What can hang from each mark:
Q_512: Q_140 Q_539
Q_388: Q_681 Q_728
Q_374: Q_512
Q_681: Q_140 Q_388
Q_140: Q_512 Q_741
Q_728: Q_388
Q_741: Q_140 Q_388
Q_539: Q_512 Q_728

(in the rows, 128 means zero)
Known rows, with every way that one mark hangs from another:
Q_140(Q_512 Q_741(Q_388)): [143 126  99 183 147 131 120 144  98 156 155 125 145 107 112 166 155 122
 160  78 118]
Q_741(Q_388): [165 125 116 134 149 123 109 133 147 142 137 167 178 182  92 167 119 147
 119 101 148]
Q_512(Q_140(Q_741(Q_388))): [159 157  98 127 136 110  97 115  96 116 140 120 152 151 123 127 138 137
 141  99 156]
Q_388(Q_681(Q_140) Q_728): [134 112  97 137 167 125 135 109 184 127 145 133 120 185 142 105 152 181
  98 148 155]
Q_741(Q_388(Q_728)): [154 121 109 120 170 113 111 111 185 152 142 175 185 212  95 158 143 145
 107 102 177]
Q_512(Q_539): [ 96 120 199 107  94 141 103 151 106 138 111 107 117 141 112 180 103 128
 168 149 136]
Q_728(Q_388(Q_681(Q_140(Q_741)))): [145  57  92 134 153 129 126 155 100  98 100 102 113 104 136 126 101 181
 140  88 112]
Q_539(Q_512(Q_140) Q_728(Q_388(Q_681))): [114 215 131  47 133 108 130 123  92  94 147 165 147  75 123 106  95 102
 102 171  84]
Q_681(Q_140(Q_512) Q_388): [144 100 137 164 139 172 160 128 162 147  88 136 121  94 112 135 124 144
 133 171 103]
Q_539(Q_728): [113 161 182 107 129 125 107 135 101 112 141 168 176 131  92 148 119 114
 121 154 102]
Q_512(Q_140 Q_539(Q_728(Q_388(Q_681)))): [128 168 165  65  71 106  90 109  85  84 106 102  97 103 157  99  93  89
 143 168 122]
Q_140(Q_512(Q_539(Q_728)) Q_741): [ 81 149 176 151  86 132 115 149  59 133 145  98 108  61 134 150 145  79
 179 127  85]
Q_388(Q_681(Q_140(Q_512(Q_539))) Q_728): [121 122 115 149 137 131 138 111 176 142 144 110  86 148 163 109 159 146
 122 167 143]
Q_388(Q_681 Q_728): [122 113 106 118 184 127 118  94 165 139 146 121 138 192 126 143 150 175
 108 136 174]
Q_741(Q_140(Q_512(Q_539)) Q_388(Q_681)): [146 130  78 152 127 126 178 124 155 171 147 125  90 129 161 128 133 113
  69 126 162]
Q_512(Q_140(Q_741(Q_388)) Q_539): [132 159 134 111  77 108  90 115  92 115 128  99 108 144 145 116 123 110
 159 110 154]
Q_388(Q_681(Q_140(Q_512 Q_741)) Q_728): [123 114  81 170 163 128 143 113 157 133 157 108 102 140 158 102 176 164
 120 130 138]
Q_140(Q_512(Q_539(Q_728)) Q_741(Q_388)): [113 155 142 159  81 119 115 134  90 135 155 129 123  88 131 135 143  73
 153  96  95]
Q_741(Q_140 Q_388(Q_681)): [159 118  55 136 168 120 173 118 162 153 149 154 137 174 132 123 128 156
  40 101 178]
Q_539(Q_512 Q_728(Q_388)): [ 89 178 174  55 142 121 139 161  95 114 139 193 176  74  85 155  91 101
 115 153  69]
Q_728(Q_388(Q_681(Q_140(Q_512(Q_539))))): [145  73 121 132 122 138 128 157 113 117  93  90  84  82 150 138  97 149
 155 132 107]
Q_374(Q_512(Q_140 Q_539(Q_728))): [ 96 207 216  73  61 137 111 136 108 118 144  93 127 132 135 102  86  45
 156 179  97]

Rows:
[158 155  72 124 152 103 103  87 124 115 152 117 141 172 144 102 154 147
 119  99 174]	Q_512(Q_140(Q_741(Q_388(Q_681 Q_728))))
[103 181 207  61  67 134 109 146 101 109 123  85 126 113 135 104  73  45
 160 165  95]	Q_374(Q_512(Q_140 Q_539(Q_728(Q_388))))
[129  84 132 124 163 154 155 104 204 136  85 157 144 164 106 116 133 166
 101 156 146]	Q_681(Q_140 Q_388(Q_728))
[106 156 171  75  68 103  89 124  54  80 109  96 108  83 149 100 108  81
 165 130 114]	Q_512(Q_140(Q_741) Q_539(Q_728(Q_388)))
[ 96 122 202  79  82 121 100 149  90 105  99 129 127 102 116 149  87  95
 152 144 104]	Q_512(Q_539(Q_728(Q_388)))
[126  99 162 152 101 171 154 128 160 145  78 120  93  89 126 129 115 126
 144 178 104]	Q_681(Q_140(Q_512(Q_539)) Q_388)
[140 108  98 160 139 114 132 144 154 122 143 157 147 166 123 105 152 160
 119  91 135]	Q_681(Q_140(Q_741(Q_388(Q_728))))
[156  66 103 124 155 131 125 156 117 106  94 111 116 113 131 135  92 180
 134 115 118]	Q_728(Q_388(Q_681(Q_140)))
[154 125  45 149 187 119 188  99 193 178 160 146 128 161 150 122 169 128
  46 122 190]	Q_741(Q_140(Q_512) Q_388(Q_681 Q_728))
[111 200 197  75  62 113  88 114  89 100 125 117 116 122 140 112 110  78
 148 189 126]	Q_512(Q_140 Q_539(Q_728))
[147 119  97 187 138 124 141 148 147 141 151 141 132 124 135 116 170 135
 137 107 119]	Q_681(Q_140(Q_512 Q_741(Q_388(Q_728))))
[115  98 153 140 123 161 159 107 198 153  82 127 102 118 131 120 140 123
 132 181 130]	Q_681(Q_140(Q_512(Q_539)) Q_388(Q_728))
[146 111 105 170 126 120 131 157 130 116 140 153 142 148 118 114 134 162
 127  87 117]	Q_681(Q_140(Q_741(Q_388)))
[144 111  71 157 150 117 112 120 110 123 155 131 146 161 120 134 131 168
 117  51 139]	Q_140(Q_741(Q_388(Q_681)))
[130 109  95 140 166 113 112 120 136 136 150 147 172 179 104 146 154 153
 123  57 160]	Q_140(Q_741(Q_388(Q_728)))
[ 88 123 171 140  93 131 114 157  53 125 126  93 106  43 132 152 133  81
 183 112  82]	Q_140(Q_512(Q_539(Q_728(Q_388))) Q_741)
[124  79 121 153 140 159 150 126 140 115  89 136 132 120 107 113 119 174
 120 111 110]	Q_681(Q_140(Q_741) Q_388)
[137 129 113 142 125 130 174 144 147 179 136 140 116 121 135 150 135  94
  92 131 160]	Q_741(Q_140(Q_512(Q_539)) Q_388)
[119  84 110 167 160 157 164 108 171 142 101 126 124 107 124 110 164 145
 127 132 124]	Q_681(Q_140(Q_512 Q_741) Q_388(Q_728))
